In the rows, 128 means zero.
Known rows, with every step that occurs:
Y > R > E > H > N > Q: [140 140 156  98 124  93 108  25 123 107 131  25  99  95 158 117 125  99
 114 177 132 144 130 192 134 101  80  89 169  85 146 161 121 147 183 104
 116 127 132 103 104 132 180]
Q > N: [130 111 110 143 119 129 157 132 128 137 101 148 152 132 136  83 116  96
 145 113 112 130 165 123 116 122 123 104 141 127 130 118 151 128 165  92
 153 132 120 116 136 111 149]
D > J > S: [132 106 156 146 129  68 127 158 117 170 128 155 129 164  98 128 145 163
 128 170 138 161 122 127 128 114 159  84 126 200 210 153 113 100  99 125
 145 142 165 140 126 138 123]
W > X > H > N: [104 132 154 142 137 142 155  69 150 139 135 120 118 102 138 192 117  97
 131 115  88  75 157 124 161 134  57 156 138 105 132  84 158 135 155  83
 106 144 153 104 124 151 127]
Q > T > U > W > X > H: [108 134 134 133 136 116 169 163 112 108 130 145 105 131 131 174  89 116
 122  58  72 138 193 114 158 195 164 195 138 104 139  79 169  71  80 158
  93  72 178 168  94 152 139]
C > S > J > D: [122 134 115 119 156  91  96 168 152 198 120 197 166 125 112 148 107 151
 138 147 161 141 135  60  96 125 138 128 116 149 154 169 122 135 104 159
 140 136 123 111 133 133 103]
X > S > C: [120 130 146 136 125 153 115 117 140 135  98 162 117  93 146 144 112 123
 125 148 114 109 126  96  86 134 115 147 124 154  92 116 111 105 141 175
 120  94 127 150 124 128 144]
H > N > Q > T > U > W > X: [119 154 105 133 160 153 177 135 133 106 142 136 122 176 126 167  87 138
 128  47  64 135 139 148 169 145 168 158 136  70 162  85 152 134  59 149
  69 104 167 105 105 191 133]
H > N > Q: [139 142 138 101 134 152 143 104 144 126 117 105 119 145 125 132 119 129
 127 119 105  98 123 151 127  86 118  92 124 105 140 128 127 182 127 126
 120 160 131  90 123 142 126]
U > T: [135 134 137 141  98 113 121 132 115 123  75 124 139 140 124 152 129 137
 155 130 168 141 148 129 133 131 147 107 137 132 102 141 111 145 144 133
 127 147 119 112 121 137 133]
W > U > T > Q > N: [126 116 110 173 109 152 173 140 118  97  64 130 156 147 152 127 174 134
 194 132 160 139 102 159 189 145 116 157 197  99  78  90 114 133 158 102
 103 158 108 101 167  98 132]
M > D > Y: [105 109 129 141 110 109  89 146 141 148 134 151 105 138 142  83 102 148
 126 108 145 125 108  99 117 130 148 108 116 134 126 165 133 133 136 153
 147 140 106 135 150 136  81]
D > Y: [127 106 120 139 137 106 111 140 139 138 115 138 120 137 141  71 103 122
  93 118 119 136 120 117  97 129 140 107 120 136 122 148 148 139 137 128
 174 129 136 145 156 128 105]
D > J > S > X > H > E > R: [131 143 189 147 112 129 136 115 135 160 170 102 130 101 141 155 179 135
 142 149 115  95 143 128 186 129 111 121 110 176 172  59  99  78 139 103
 148 121 151 168 146 153  92]
Y > D > J: [149 152 154 108 135  66 120 166 130 140 110 135 149 158  83 166 149 133
 104 148 109 105 136 131  98 103  99  87 109 145 173 109 137 130 110 129
 148 115 153 151 138 120 138]
Q > T: [131  89 125 101  92 113 142 168 101 108 122 129 135 125 101 135 101 130
 109 104 119 157 162 122  82 129 158 146 121 131 151 142 153 146 123 142
 108 106 134 140 110 118 157]
E > R: [152 118 130 117 140 138 116 172 130 109 149 148 161  99 105 130 110 144
 145 125 130 132 170 130  83 110 114  98 133 161 134 130 112 136 138 114
 174 105 109  90 136 133 126]
D > M: [137 120 128  99 123  97 100 160 123 147 101 134 141 127 111 143 124 108
  98 133 127 140 140 156 119 130 133 113 107 152 127 154 146 145 126 118
 139 124 130 142 105 108 122]
E > R > Y: [147 113 109 123 140 188 113 158 131  91 168 139 173 115 113 137 134 167
 131 139 146 113 153 129 100 144 118 116 113 166 118 105 143 132 110  95
 188 116  89  97 123 124  92]
S > J > D > M: [133 131 111  93 170  62  97 161 137 212 128 167 170 148 105 152 133 149
 132 139 158 139 129 121 124  99 151  97 101 176 156 166 152 153 105 120
 141 138 129 135 106  99 108]
H > E > R: [152 151 117 118 133 154 124 139 132 117 168 123 171  90 125  99 128 119
 131 104 126  93 150 121 108 121 108 117  92 128  95 116 111 141 155 101
 157 123 100  91 149 125 128]
H > E > R > Y > D > J > S: [147 157 145 132 141 153 124 151 136 132 209 118 178 150  87 159 213 176
  99 153 146  61  88 129 140 126  93  97  49 177 162  52 131  99  84 101
 172 155 120 128 147 121  81]
Q > T > U > W: [127 140 107 126 146  97 147 189 102 116  93 151 137 164 100 109  64 138
 126  65  97 184 174 110 116 164 201 145 132 119 143 117 148  88  69 174
 111  77 151 142 100 127 145]
W > U > T > Q > N > H > E: [121 128  74 155 112 183 197  75 101  91 121 120 130 132 144  82 204  75
 185 132 143 105  64 151 221 139 139 190 167  70  18  93 112 162 166  73
  84 202 107 114 156 107 137]
Y > D: [134 139 157  99 118 116 133 159 125 106 107 127 143 129  93 160 127 136
 104 119  96 108 137 123  73 114  80  96  81 126 141 116 130 131 137 145
 151 118 150 126 126 114 141]
H > E > R > Y > D: [148 168 119 106 131 198 125 138 135  80 187 102 186 107 106 149 172 145
  98 110 122  41 118 125 105 139  62 121  42 119  86  53 144 131 124 102
 173 135  89 107 140 105  97]
C > S > X > H > N > Q > T: [106 123 189  94  67 171 142 114 151 122  99  82  88  98 144 212 120  90
  96 110  91  95 147 125 156 139 109 197 142  61 155  58 146 156 123 173
  67 123 140 170 115 169  98]
C > S > X: [108 124 148 146  91 146 105 143 141 124  78 159 139 104 144 165  95 116
 116 141 103 159 144  98 113 169 104 151 120 112 147 132  97 114 138 152
 136  87 145 143 139 170 103]
U > T > Q > N > H > E: [136 126  69 161 100 171 193  75  96 132  99 117  97 127 121  80 200  50
 170 112 166 106  82 151 196 134 152 147 140  64  37  83 118 166 192  71
  89 200 107 129 136 111 134]
U > T > Q > N > H > E > R: [155 126  70 156 123 192 184  99 106 122 137 124 122 101 105  90 204  63
 192 109 179 101  97 160 186 120 141 138 151  85  42  60 104 169 190  57
 113 187  80 102 149 119 116]
R > E > H > N: [142 148 139 124 137  89 109  31 141 131 123  52 103 115 122  97 114 110
 115 166 121 116 133 172 130 134  86 107 154  93 131 174 146 136 175  77
 116 131 129  94 113 111 148]
N > Q > T > U > W: [144 139 120  94 134 126 156 200 107  97 110 128 108 174 118 114  93 147
 116  60  88 163 160 139 121 144 221 132 124 104 146 120 142 116  54 199
 107  87 154 152  94 147 137]
J > D > Y > R > E > H: [125 125 158 139 150  50  61  51 103 153 134  79 102  81 184  49 116 120
 104 147 178 186 105 136 100 115 115 107 134 132 146 176 132  96 185 116
 174 102 124 150 118 112 159]
E > H > N > Q > T: [146 123 157  78 107 123 153 113 123 100 136  45  86 147 121 133 130 106
 100 102  97  99 135 163 122  79 136 131 141  80 156 139 189 176 134 139
  54 160 136 134  93 130 139]
Q > T > U: [125 125 119 112 115 109 122 212 111 119 102 118 134 163 100 106  97 124
 117  62 105 167 163 114  92 143 183 141 136 129 139 133 149 126 105 148
 115  78 129 137 127 125 128]
E > H > N: [131 150 151 131 142 101 128  78 134 135 108  82 114 132 121 109 107  98
 123 133  99 103 139 134 128  94  84 105 146 107 137 148 168 136 162  97
  97 161 134 104 109 112 127]
T > U: [126 152 124 130 140 112 106 190 129 130  88 129 138 164 119  88 102 127
 136  86 103 150 155 114 102 139 154 106 133 140 119 144 124 114 119 132
 155  92 131 114 137 129 111]
A > M > D > J > S: [ 97 121 189 152  84  97  88 164 139 156 169 159  95 182 105 139 108 224
 153 144 153 145  91 125 133 108 171  86 101 236 195 193  96  95  69 154
 108 170 129 141  91 123 121]
W > U > T > Q: [129 123 130 147 106 141 144 154 109  82  73 125 140 138 136 161 165 168
 175 147 163 148  90 158 163 149 118 160 174 114  79 125  89 139 133 138
  98 145 121 101 156 110 123]
N > Q > T > U > W > X > S: [146 151 131 136 130 172 162 164 145  76 143 163  83 155 141 163 127 139
 114  78  75 141 135 131 139 176 171 186 138 110 153 123 138  72  41 213
  73  81 167 168 110 188 136]
X > W > U > T: [127 156 127 139 135 149 125 130 142  85 105 128 146 148 140 159 136 144
 150 174 151 110 141 127 160 124 120 159 170 141  69 164  91 114  94 161
 106 152 103  94 144 122 152]
N > H > E > R > Y > D: [142 146 103  87 142 211 143 101 116  69 223 110 153 104  77 137 184 112
 101 131 109  43 100 125 111 125  89 140  48 125  67  68 142 159 116  87
 178 160  98 118 117 120 101]
E > H > N > Q: [147 148 164  98 133 128 137  90 139 113 122  57  86 143 141 117 134 108
 117 127  90  82 123 163 133  77 104  94 137  89 139 154 162 166 148 121
  92 172 136 112 102 133 123]
A > M > D: [ 97 129 166 127  74 143  91 153 140 108 147 143 102 141 126 131  70 192
 150  99 131 124 121 120  95 121 140 110  97 178 120 194 109 130 109 157
 110 149 101 119  89 105 137]

Rows:
[141 110 151  77  97  88 123  50 107  97 148  12  94  96 139 136 122 100
  96 149 137 162 138 192 121 104 112 127 171  73 167 149 149 160 168 122
  79 113 131 126  92 126 198]  Y > R > E > H > N > Q > T
[121 107  94 131 170  41  76  75 135 197 155 134 159 110 155  85 106 154
 126 173 192 200 112 111 104 121 134  85 144 155 159 169 113 131 151 112
 198  97 131 130 157 112 152]  S > J > D > Y > R > E
[117 141 130 153 117 174 105 143 162 128  84 159 113 103 133 171  97  99
  97 165 109 130 153  95 117 161  96 160 121 116 133 149  83  90 116 176
 117  92 129 142 142 157 119]  C > S > X > W
[ 85 109 149 145  82  99  40  83 145 123 165 108  98 106 168  85  60 178
 118 140 178 184  95 144 102 149 129 106 127 165 121 194  92 117 145 140
 159 110  97 142 122 107 161]  A > M > D > Y > R > E
[102  99 122 143 101  74  57  82 123 143 145 119 118  90 159  84  95 140
 125 156 186 190 111 128 118 155 123 103 147 126 132 172  96 117 172 134
 171  95 101 131 148 134 137]  M > D > Y > R > E
[111 107 106 134 175  51  94 122 129 200 136 165 171 126 153  96 100 147
 141 140 171 189 118  71 102  84 132  85 137 169 164 143 134 130 136 130
 180 126 134 138 153 115 130]  S > J > D > Y > R
[141 125 132  82 104 136 133 224 119  96 117  94 106 176 119 115 124 132
 109  55  97 145 150 145  98 122 206 131 128 114 139 137 144 154  89 170
 110  91 131 147 121 146 121]  N > Q > T > U
[106  99 146 145 141  81 128 150 110 189 124 164 138 145 118 151 127 163
 133 163 128 146 115 115 121 112 174  96 112 197 174 112 105 113 115 139
 138 110 168 148 121 142 129]  D > J > S > C
[103 118 144 148 156  85  83 115  99 170 114 156 145 100 174  75  93 130
 127 105 171 190 105  83  96  87 124 105 115 157 153 125 120 115 152 136
 183 121 122 134 137 119 143]  J > D > Y > R
[122  94  92 153 118 166 192 103 100  83 104 142 121 146 126 110 188 103
 199 154 147 143  83 156 198 132 142 175 203 103  58 105 109 158 150  87
 105 186 114 115 143 114 132]  W > U > T > Q > N > H
[123 123 106 161 150 132 169 112 114 108 138 195 144 117 138 170  80 148
 131 120  86 149 156 123 137 169 123 137 108 121 149 134 126  98 106 133
 126 103 183 116 101 165 159]  U > W > X
[145 145  94 126 133 203 120 127 130  96 188 115 181 106 135 106 153 140
 118 119 140  73 133 122 125 151 112 134  78 136  77  93 142 138 125  85
 169 135  79  99 140 112  99]  H > E > R > Y
[ 99 113 108 143 171  55  64 143 151 218 120 190 173 106 152 112  91 119
 116 151 189 191 112  48 102 112 122 124 143 151 159 147 124 118 124 160
 172 129 128 143 164 137 106]  C > S > J > D > Y > R
[126 122  76 125 123 156 183  65 111 130 158 135 127 119 129  39 146  35
 133 113  95  96 128 116 150 115 143 140 108  99  70 120 146 159 172  62
 135 177 120 128 123 116 154]  Q > N > H > E
[130 140 150 108 150  98  86 151 104 178 108 160 146 123 122 134 129 137
 118 106 155 142 117 135 116 102 146 119  78 162 144 148 140 139 117 124
 145 131 115 131  86 105 123]  J > D > M
[108 122 171 125 138  79 133 163 116 174 123 151 142 148  94 197 148 167
 115 155 110 112 100 116  99 101 127  85  74 182 182  73 108 109 112 159
 141 109 179 157 126 134 132]  Y > D > J > S > C
[153 126 142 112 115  85 104  84 122 106 130  64  93 108 131  95 128 121
 103 170 124 137 151 172 101 156 120 107 137 117 124 203 139 121 173 105
 137 101 138 131 107 114 155]  R > E > H
[128 128 151 170 134 121 134 134 140 164 119 149 103 164 114 164 143 155
 122 195 117 149 125 127 152 117 136  98 125 193 215 146  79  65  90 143
 124 111 168 160 136 155 127]  D > J > S > X > W
[110 107 149 138  98  51  53  68 121 129 151  70  86  92 173  71 109 120
 114 168 170 174 113 139 126 146 114 101 157 113 130 198 129 100 191 132
 143 105 110 152 129 129 133]  M > D > Y > R > E > H
[125 117 100 131 182  77 107 137 152 203 144 170 147 158 136  84 118 163
 129 123 151 136 110  81 103  97 157  89 114 163 149 160 151 147 114 127
 174 141 136 136 155 116  94]  S > J > D > Y
[116 124 146 144 141 129 175 100 117 113 134 166 109  91 149 186  95 123
 128 125  82 111 184 119 157 177 109 161 119 119 132 101 147  80 114 138
 123 111 184 148  90 150 150]  U > W > X > H
[126 126 115 171 175 124 113 101 188 184 174 205 122 138 161 132 152 156
 127 141 136 115  85  73 120 128 108 145 128 168 159 160 149 103 104 141
 139 136 149 152 171 161  93]  W > X > S > J > D > Y
[138 112 134  83 109 145 158 127 126 114 132  93 117 146 109 146 117 129
 107  92 109 113 129 151 114  87 148 133 129  94 160 114 155 193 115 139
  80 146 127 111 112 137 144]  H > N > Q > T
[127 134 136 109 116 165 127 146 123  88 125 118 154 146 102 169 152 159
  91 133 113  88 121 120  91 147  80 115  65 130 123  93 159 129 109 128
 167 130 127 132 115 104 113]  R > Y > D
[114 107 158 128 111 138 152 120 127 113 141 134 108  94 148 188 129 109
 120 122  90  95 171 126 132 156  92 157 124 127 127 116 150 118 149 110
 128 114 164 145 120 149 133]  W > X > H
[135 135  92 181 136 180 174 137 140 102  71 134 128 148 143 135 179 119
 178 158 167 111 111 157 192 135 108 165 200 100  68 107  98 107 135 124
  83 162  90 100 173  87 146]  X > W > U > T > Q > N
[155 110  62 139 144 199 192 112 111 120 172 140 120  86 101  59 181  58
 162 106 126  96 101 151 146 117 124 140 134  93  72  74 117 160 183  49
 133 158  97 107 152 104 122]  T > Q > N > H > E > R
[144 123  76 123 144 179 172  91 121 119 198 142 151  92 112  49 149  49
 154 111 109  89 146 122 139 103 132 132 123 117  75  96 132 162 171  51
 162 163  95 100 136 127 137]  Q > N > H > E > R
[138 141 113 154 134 171 143 153 131  86  79 130 113 141 124 169 167 150
 159 169 171 119  97 156 166 137 111 170 178 117  67 141  74 113 108 160
  76 150 107 100 163  98 138]  X > W > U > T > Q
[128 138 128 145 125 170 135 121 142 117  99 135 111 122 135 154 104 124
 120 153  93 127 157 120 116 132 104 122 118 135 137 145  92  99 129 147
 125  89 138 138 130 139 144]  S > X > W
[150 156 141  85 123 107 114 108 140 106 133   5  71 168 119  94 137 113
  98  97 101 122 132 195 134 131 166 130 164  66 138 154 166 156 127 123
  78 103 125 122 112 134 127]  R > E > H > N > Q > T > U
[114 147 129 180 105 198 121 151 152  92  47 150 115 119 149 213 155 137
 150 183 159 140  87 132 184 184  88 212 181  86  81 118  47  91 109 185
  66 120 114 128 177 144 103]  C > S > X > W > U > T > Q
[125 167 155  93 150 128 167 135 129 127 101  87  86 157 119 138  93 112
 123  60  84 102 170 137 169 133 170 152 153  81 135  58 170 118  67 177
  80 123 148 146  87 133 119]  X > H > N > Q > T > U > W
[152 104  43 143 143 247 187 101 109  99 193 132 131 102 109  66 206  79
 149 122 143  78  84 152 164 149 126 160 117 100  57  50 149 155 157  33
 149 168  76 116 139  96  91]  T > Q > N > H > E > R > Y
[114 141 133 138 135 179 142 119 146  73 121 138 144 130 160 156 108 149
 132 172  71 127 139 119 141 135  88 166 147 140 121 152  84  95 103 148
 124  92 139 123 153 135 146]  S > X > W > U
[125 137 111 101 162  70  68 181 158 224 114 193 169 126 106 170 127 127
 107 153 173 142 125  98 123 128 143 135 107 156 149 170 141 141  90 150
 131 142 120 139 117 119  84]  C > S > J > D > M
[ 90 100 136 147 104  87  75 130 118 149 127 146 130 105 160  96  87 130
 136 122 165 176 115  88 119 115 120 103 139 141 139 147 117 115 158 153
 152 123 107 138 147 136 120]  M > D > Y > R
[145 148 135 127 157 111 113 124 160 180 129 187 139 134 118 131 140 167
 157 163 154 122 120  72  97 105 115 119 131 184 155 174 122  98 105 160
 127 139 125 129 132 112 126]  X > S > J > D
[148  88 138  70  84 140 155 180 107  90 139 104 108 138 121 144 127 138
  99  98 110 135 148 149  88 110 178 131 113 115 152 145 145 177 110 167
 102 118 138 149 106 136 149]  N > Q > T
